Known rows, with every way that one mark hangs from another
(Q_840 (Q_635 Q_262)): [  2.1 -12.7  -1.3 -11.7  -0.3  16.5  -5.3  -0.6 -24.0   2.0  17.8   2.5
  11.1  -2.2   8.4   4.7 -14.6   1.9  11.1  31.0 -10.0 -21.4   6.6  14.6
 -30.9]
(Q_262 (Q_576 Q_468 (Q_840 Q_635) Q_964)): [ 18.6 -29.7  -9.6  -3.2   9.6  20.8   8.7  29.1 -30.7 -26.5  20.8 -14.6
  11.4  39.6  16.1   6.6 -28.6  -2.1   9.2  19.2 -20.1 -11.4 -11.8  27.3
 -12.6]
(Q_262 (Q_576 Q_468 Q_628)): [ 14.2 -10.8  11.8  -2.5  -3.5  17.6  20.1   6.8 -17.2 -21.0   1.9   7.9
  30.6  20.6  21.9 -15.9 -15.7 -12.0   4.3   7.8  -7.3 -16.7  -8.2  35.4
 -10.5]
(Q_703 (Q_262 Q_576)): [  0.4   3.4  11.6 -37.9  -1.1  25.4  19.1  -0.1   9.4  26.1   5.7  14.7
  11.6  30.8   5.1 -13.1  11.1  -4.0  -1.3   5.5 -13.7 -28.6   8.9  11.8
   1.4]
(Q_635 (Q_262 (Q_576 Q_628 Q_840))): [  1.7  17.7  26.2  -9.9  -9.7  15.7   9.3   3.2 -15.4  11.3  13.1  24.0
  11.6  24.3  14.8   5.9 -22.2 -17.4   8.7  28.6 -25.1 -38.9   1.2  19.1
 -17.6]
(Q_767 (Q_576 Q_468 Q_628 Q_964)): [  8.4 -55.9  -4.2  26.7  26.5   8.8  -0.1  15.8 -17.6 -28.2   1.7  -2.2
  19.5   8.5  11.2   6.5 -10.9 -10.4 -22.9  11.3   4.3   2.4  -6.7  16.1
 -14.6]
(Q_767 (Q_576 Q_468 (Q_840 Q_635))): [ 19.3 -49.8 -13.6  -1.4  20.3  13.4  -6.8  14.8 -18.6 -22.8   0.4 -12.9
   2.6   4.2  19.9   4.8  -4.5  -8.3 -11.4  14.9  -7.1   9.1   4.5  19.5
 -12.8]
(Q_292 (Q_576 Q_964)): [-18.1  -6.4 -17.1   3.6  -1.4  18.2 -13.3  12.0  -5.6  -3.3  10.3  -7.4
  -2.8  25.8   1.9  32.6 -16.6   1.8  -8.5   2.3 -11.5 -13.9  -8.9   2.5
   6.2]
(Q_767 Q_576): [-11.8 -31.1  -5.0  -8.0   2.7  14.3  -6.4  -2.6   2.1   6.6  -4.3   0.4
   7.8  -2.5  14.4  -0.6  11.1  -1.8 -18.6   8.1   2.3   6.7  11.1  10.1
   0.0]
(Q_468 (Q_576 Q_262 Q_628 (Q_840 Q_635))): [ 36.0  -1.6  21.5  -8.4  14.7   5.5  -9.3   6.8 -28.8 -42.3  11.9  -4.8
   8.4  10.1   6.4  41.5 -18.7  -7.7  -0.8  21.5  -6.4 -19.7 -22.9  37.1
 -11.1]
(Q_262 (Q_576 Q_628)): [  4.3  -1.1  17.7 -12.7  -9.6  23.9  15.8  -8.1  -5.7  -2.8   3.8  13.5
  22.8  20.3  19.1  -2.9 -14.1  -4.1   6.5  11.6  -9.6 -24.6  -2.3  28.5
  -1.6]
(Q_292 (Q_576 Q_262)): [ -4.1  16.0  -4.6   0.8   5.6  15.4 -19.5  12.7  -9.6  -3.7   3.4  -4.3
   1.0  18.3  -2.0  27.3  -4.4   2.2 -12.5   1.4  -8.1 -23.1  -6.4  13.5
   2.2]
(Q_635 (Q_262 (Q_576 Q_468 Q_628 Q_964))): [ -5.9  -4.3  16.8  12.4  -4.5   8.6  11.4  19.2 -25.1  -5.0  19.5  13.7
  27.2  22.4  11.6  -6.3 -25.3 -14.9   7.6  23.7 -13.7 -29.2  -3.2  23.8
 -24.6]
(Q_703 (Q_262 (Q_576 Q_628 Q_840 Q_964))): [ 14.5  -6.9  17.6 -22.2  21.2  21.9  23.7   7.7  -4.0   8.1   7.6  16.3
   5.1  50.6   1.2   9.6  -5.8 -11.1  -5.1  14.6 -20.7 -45.3  -7.4   9.2
  -3.0]
(Q_292 (Q_576 Q_628 (Q_840 Q_635) Q_964)): [ 11.9 -12.0  -8.5  11.1  22.4  22.8  -7.8  13.4 -21.9 -25.0  11.6  -3.7
  -9.7  35.5   5.5  56.4 -34.6  -4.4  -3.9  13.5 -19.9 -37.2 -19.3  13.5
  -6.9]
(Q_292 (Q_576 Q_468)): [ -2.9  -2.6 -14.3   1.9  -5.8  15.6 -12.2  15.1 -10.6 -16.2   2.8  -5.1
   7.1  13.5  13.3  10.1 -11.5  -6.1  -5.6  -8.5  -5.6  -7.6  -5.5  13.8
  -1.4]
(Q_840 Q_635): [ 14.3 -25.2 -10.4 -17.4   5.7  20.5  -4.7  -4.8 -19.7 -10.7   6.8  -7.2
   9.0   0.0   8.5   1.0  -8.5   8.6   3.0  20.6  -5.6  -6.3  -4.1  18.0
 -17.5]
(Q_576 Q_840): [ 17.3  -7.3   2.2 -21.6   7.6  13.2  -1.1   6.9 -16.7  -5.6  -8.3   0.9
  -5.5  19.1   4.7  11.3 -10.7 -11.5  -6.6  16.0 -17.5  -3.5 -17.4   4.8
  -4.5]
(Q_635 Q_262): [ -8.8   7.8  10.6  -9.7  -9.9   8.8  -6.1   4.9 -16.6  15.7   7.6  14.5
  14.1  -0.8   2.4  -2.7  -9.4 -11.2   0.2  22.4 -11.7 -17.3   3.4   5.2
 -22.2]
(Q_703 Q_262): [  8.4  -5.2   7.0 -32.2  13.1  18.6   9.8  -1.8   2.6  19.2  -4.6  11.4
   6.4  18.3  -4.1 -10.6  12.4  -3.4 -12.1   7.0  -7.8 -22.2  -1.0   2.3
  -7.2]

Rows
[ 42.9 -22.5   8.8   8.1  27.5  11.5   5.1  20.0 -45.9 -40.1   6.3   6.1
  13.9  14.4  12.2   8.1 -33.9 -20.7   7.4  26.6 -16.2 -25.8 -21.6  25.6
 -42.0]  (Q_576 Q_468 Q_628 (Q_840 (Q_635 Q_262)))
[ 23.6 -22.3   9.6   7.5  13.0  14.1  18.7  25.7 -30.4 -28.0  11.3   1.7
  17.0  41.0  14.7   5.6 -29.3 -15.6  -1.3  17.0 -18.5 -19.8 -23.7  28.1
 -11.1]  (Q_262 (Q_576 Q_468 Q_628 Q_840 Q_964))
[ 40.9 -37.0   5.4  19.4  38.9   5.1   6.5  31.6 -41.9 -45.7  -1.9  -2.1
  11.6  32.5  -0.2  15.7 -34.5 -20.8 -15.1  15.6 -12.9 -11.8 -41.6  17.4
 -25.0]  (Q_576 Q_468 Q_628 Q_840 Q_964)
[ 62.7 -19.1   8.5  14.9  50.8  11.1  -6.3  35.7 -55.4 -58.2   0.9  -7.6
  11.9  25.7   0.9  16.2 -24.0 -10.2  -6.6  25.8  -9.8 -26.8 -32.7  39.2
 -37.1]  (Q_576 Q_262 Q_468 Q_628 (Q_840 Q_635))
[-12.9   5.6  19.6   5.5  -9.7  10.1  10.6  11.8 -17.4  10.1  20.8  18.6
  18.0  21.9   8.6   3.0 -24.4 -13.0   5.5  30.5 -17.2 -36.6  -0.3  16.0
 -18.2]  (Q_635 (Q_262 (Q_576 Q_628 Q_964)))
[  8.7 -34.6  -4.2  10.2  22.7   4.9 -13.8  24.4 -15.5 -20.1  -4.0 -10.6
  19.2   1.6   5.8  -7.4   9.3  -2.8 -25.1   7.7   5.0   5.8   3.1  22.5
 -12.2]  (Q_767 (Q_576 Q_262 Q_468))
[ 18.8   4.4  24.7  -5.0   4.2   1.0  -8.9   2.0 -18.4 -32.4   7.9   0.3
  20.1  -1.1   4.0  23.9  -7.5  -7.7 -11.3  12.0   7.2 -13.1 -17.6  33.6
  -5.3]  (Q_468 (Q_576 Q_262 Q_628))
[  9.8  -7.4   0.7 -25.5  -6.9  28.3  10.6   2.4 -15.5  -1.2  12.4  -2.8
   2.3  29.0  20.5   8.1 -16.1  -1.1  15.5  21.6 -22.4 -20.5  -0.4  24.4
  -3.6]  (Q_262 (Q_576 (Q_840 Q_635)))
[ -8.1   6.1  11.9  -6.4 -18.4   9.6   5.4  15.3 -15.2   9.2  17.6  11.5
  26.7  10.6  14.7 -20.2 -14.3 -13.1  11.2  17.8 -14.8 -18.6   7.9  20.6
 -18.7]  (Q_635 (Q_262 (Q_576 Q_468)))
[ 24.6 -25.1   9.0  11.5  32.1  12.4   2.4  18.4 -42.6 -23.7  14.1   6.1
   1.1  27.1  -0.6  36.9 -40.4  -9.7   2.1  39.4 -21.8 -35.5 -22.8  12.8
 -32.1]  (Q_576 Q_628 (Q_840 (Q_635 Q_262)) Q_964)
[ 13.5 -17.5  13.5  -8.8  18.8  21.3  26.0  14.8  -6.7  -0.9  11.3  12.6
  24.0  39.8   5.1 -12.0  -3.7 -10.3  -7.5   6.0  -9.7 -34.2  -6.0  17.7
  -9.2]  (Q_703 (Q_262 (Q_576 Q_468 Q_628 Q_964)))
[  3.5 -11.2  10.2  -1.0   5.3  -4.6 -14.0  18.9 -19.0 -27.7  22.5 -11.9
  12.3   6.3  -5.0  31.0  -5.3   1.2 -13.2  12.0   4.0  -2.6 -17.4  21.9
  -0.4]  (Q_468 (Q_576 Q_262 Q_964))
[ 12.9 -48.5   0.9  35.1  42.0   0.6  -7.4  30.7 -26.3 -36.0   2.9 -10.4
  17.8  13.8   1.1   8.8  -6.8  -4.2 -32.6  15.9   5.7  -7.1 -10.9  23.4
 -19.0]  (Q_767 (Q_576 Q_262 Q_468 Q_628 Q_964))
[ 16.1 -20.8   5.6  -2.4   9.5  23.2  14.7  11.4 -25.9 -19.3  17.3   0.4
   6.6  41.5  14.3  25.8 -30.6  -2.5   8.3  28.9 -22.2 -32.1 -15.2  27.2
  -7.9]  (Q_262 (Q_576 Q_628 (Q_840 Q_635) Q_964))
[ 10.9 -22.6   6.6  10.3   5.2  15.2  17.9  18.7 -22.7 -25.8  11.3   1.5
  28.5  30.4  13.4  -6.4 -23.6  -7.5  -0.9  12.3  -7.1 -17.3 -15.8  29.8
 -10.7]  (Q_262 (Q_576 Q_468 Q_628 Q_964))
[ 16.7  -7.2  13.2  -7.2  10.0  -2.9 -16.3  26.0 -25.1 -31.5  17.5 -14.7
  -0.2  21.0  -4.0  41.4 -10.7  -6.9 -13.9  16.8  -7.5  -1.5 -25.2  20.1
   2.1]  (Q_468 (Q_576 Q_262 Q_840 Q_964))
[ 25.4  -4.0  22.1   5.7  21.2  -3.2  -9.3  21.4 -29.0 -41.1  13.5  -7.0
   5.3  23.1  -3.3  46.4 -21.1 -12.9 -14.3  18.0  -6.3 -17.8 -34.0  27.8
  -3.5]  (Q_468 (Q_576 Q_262 Q_628 Q_840 Q_964))
[  7.3 -19.6  -0.4  -3.2  26.3   7.2 -15.6  17.8 -11.7  -5.8  -5.9  -4.3
  -2.9  15.2   4.3  17.9   6.5  -5.7 -24.5  17.2  -6.8  -6.5   0.4  14.1
  -2.6]  (Q_767 (Q_576 Q_262 Q_840))
[ -2.7   6.2  21.3   1.0  -2.3  10.1   9.9  14.1 -21.5   6.4  19.2  16.6
  11.2  33.0   8.2  15.9 -31.2 -16.5   7.2  31.5 -25.7 -39.2  -4.6  15.5
 -17.4]  (Q_635 (Q_262 (Q_576 Q_628 Q_840 Q_964)))
[ 35.5 -35.6   3.5   6.7  36.2  18.7   1.2  12.9 -39.0 -33.1   7.1  -2.9
  -0.5  32.5   0.0  37.3 -34.5  -3.9  -5.0  32.1 -17.8 -27.6 -30.2  16.2
 -23.1]  (Q_576 Q_628 (Q_840 Q_635) Q_964)
[ -7.1 -17.5 -20.1  13.6   6.3  13.5 -10.6  26.8 -14.4 -20.5  11.3 -11.3
   6.1  23.0   4.1  21.2 -20.2  -2.1 -10.4  -5.1  -7.1  -6.4 -13.4   7.0
   0.2]  (Q_292 (Q_576 Q_468 Q_964))
[ 35.4 -34.1   9.1  33.8  49.2  -0.5  -3.4  43.2 -45.6 -50.9   3.8  -7.2
  24.4  25.0 -14.5   5.5 -19.2  -4.3 -21.2  16.5   1.2 -20.1 -39.9  28.3
 -30.2]  (Q_576 Q_262 Q_468 Q_628 Q_964)
[ 11.9   6.1   1.4  19.2  31.0  14.2 -15.9  23.6 -25.5 -24.3   7.1  -2.3
  -8.7  44.8  -7.8  56.6 -27.6  -7.8 -16.5  11.4 -18.6 -40.0 -26.8  14.0
  -4.2]  (Q_292 (Q_576 Q_262 Q_628 Q_840 Q_964))
[ 41.2 -10.6   4.4   1.1  31.5   3.5 -11.1  40.0 -41.6 -37.8  -2.9 -11.0
   7.3  25.5  -5.6   4.8 -10.0 -12.0 -16.5  14.1 -10.8  -6.3 -31.5  21.1
 -22.7]  (Q_576 Q_262 Q_468 Q_840)
[ 11.7  -5.2   8.3 -29.7   4.4  21.9  19.8  10.4   0.6  13.5   7.7  10.3
  19.0  29.3   8.0 -23.2   9.2  -7.1  -2.0   2.3 -10.2 -23.2   5.4  16.3
  -4.2]  (Q_703 (Q_262 (Q_576 Q_468)))
[ 16.4  -8.0   1.0 -16.5   7.9  15.0  -6.3   7.5 -27.5  -4.9   7.8   1.9
  -1.6  13.1   7.3  18.8 -20.7  -8.8   6.5  33.5 -22.2 -20.8  -5.2   9.4
 -25.7]  (Q_576 (Q_840 (Q_635 Q_262)))
[ 14.8 -13.7   7.1 -21.6  18.6  19.8  20.0  23.9 -10.0   4.0  11.4   5.4
   8.0  45.8   2.1  -4.2  -2.5 -12.1  -7.4   6.7 -20.1 -28.1  -6.9  10.1
  -5.1]  (Q_703 (Q_262 (Q_576 Q_468 Q_840 Q_964)))
[ 24.7 -38.0 -10.2  12.3  27.8   4.4  -4.9  39.9 -48.2 -32.7  19.7 -12.1
   4.6  26.9   0.9  15.9 -31.5 -10.8   1.5  28.9 -20.6 -10.7 -20.8  10.3
 -35.1]  (Q_576 Q_468 (Q_840 (Q_635 Q_262)) Q_964)
[  1.2 -20.8  -4.9   0.6  -2.2  16.4   2.7  14.5 -27.6  -8.5  31.4  -4.1
  18.3  14.3  12.1  -1.0 -22.9   3.3  16.4  30.6 -12.7 -23.5   5.3  23.5
 -28.3]  (Q_840 (Q_635 (Q_262 (Q_576 Q_468 Q_964))))
[  7.7 -14.0   7.2 -10.4  -2.6   1.4  -9.3  13.8 -23.9 -21.8  29.0  -9.3
  -1.8  12.7   9.4  41.4 -26.0  -9.0   4.0  25.4 -13.7  -9.4 -11.7  16.8
 -10.6]  (Q_468 (Q_576 (Q_840 (Q_635 Q_262)) Q_964))
[ -0.9   3.2  -1.4  23.3  23.5  12.7 -15.7  20.1 -20.0 -22.1   8.1  -0.6
   2.2  30.5  -8.4  41.8 -22.1   2.2 -18.4   9.5  -7.8 -36.0 -21.7  17.3
  -4.7]  (Q_292 (Q_576 Q_262 Q_628 Q_964))
[ 24.2  -2.7  18.3 -30.9  18.1  30.7  24.0  -1.7  -5.4  10.1   6.5  17.9
   7.0  41.4  10.2   1.7  -4.5  -7.8   4.2  17.0 -19.6 -46.6  -0.4  21.5
  -8.7]  (Q_703 (Q_262 (Q_576 Q_628 (Q_840 Q_635))))
[ 32.0   7.3  29.0  -7.9  10.3   0.7  -8.6  10.4 -23.2 -37.2   5.0   2.2
   7.6  13.7   4.8  37.6 -12.9 -15.0 -11.9  14.1  -4.3 -14.0 -23.5  33.3
  -3.8]  (Q_468 (Q_576 Q_262 Q_628 Q_840))
[-10.8  -5.9   8.3   4.0 -12.1   7.9   5.8  24.1 -23.5   1.9  25.2   7.4
  24.2  20.1  10.8  -8.1 -20.3 -10.8   7.4  21.0 -16.0 -18.9   1.6  17.8
 -20.6]  (Q_635 (Q_262 (Q_576 Q_468 Q_964)))
[ 19.8 -32.1  -5.6  22.2  33.6  -2.6 -11.8  45.3 -40.8 -39.5  10.1 -18.7
  21.7  23.2 -17.2  -1.1  -9.5   2.2 -23.2  14.6   0.3  -4.4 -29.2  16.8
 -23.5]  (Q_576 Q_262 Q_468 Q_964)
[ 10.1   9.3  20.5  -1.0  -4.6  12.2  12.1  14.7 -24.3  -3.1  13.3  19.2
  18.9  21.5  16.2  -4.2 -26.1 -23.2  12.0  23.6 -21.2 -30.8  -3.6  25.0
 -23.3]  (Q_635 (Q_262 (Q_576 Q_468 Q_628 Q_840)))
[ 15.6   8.1  -8.2   6.9  18.2  12.0 -20.7  32.5 -25.0 -26.4   2.1 -10.0
  -4.6  30.1   2.3  25.5 -14.9  -9.8 -10.0   0.8 -14.9 -16.9 -17.3  19.7
  -5.5]  (Q_292 (Q_576 Q_262 Q_468 Q_840))
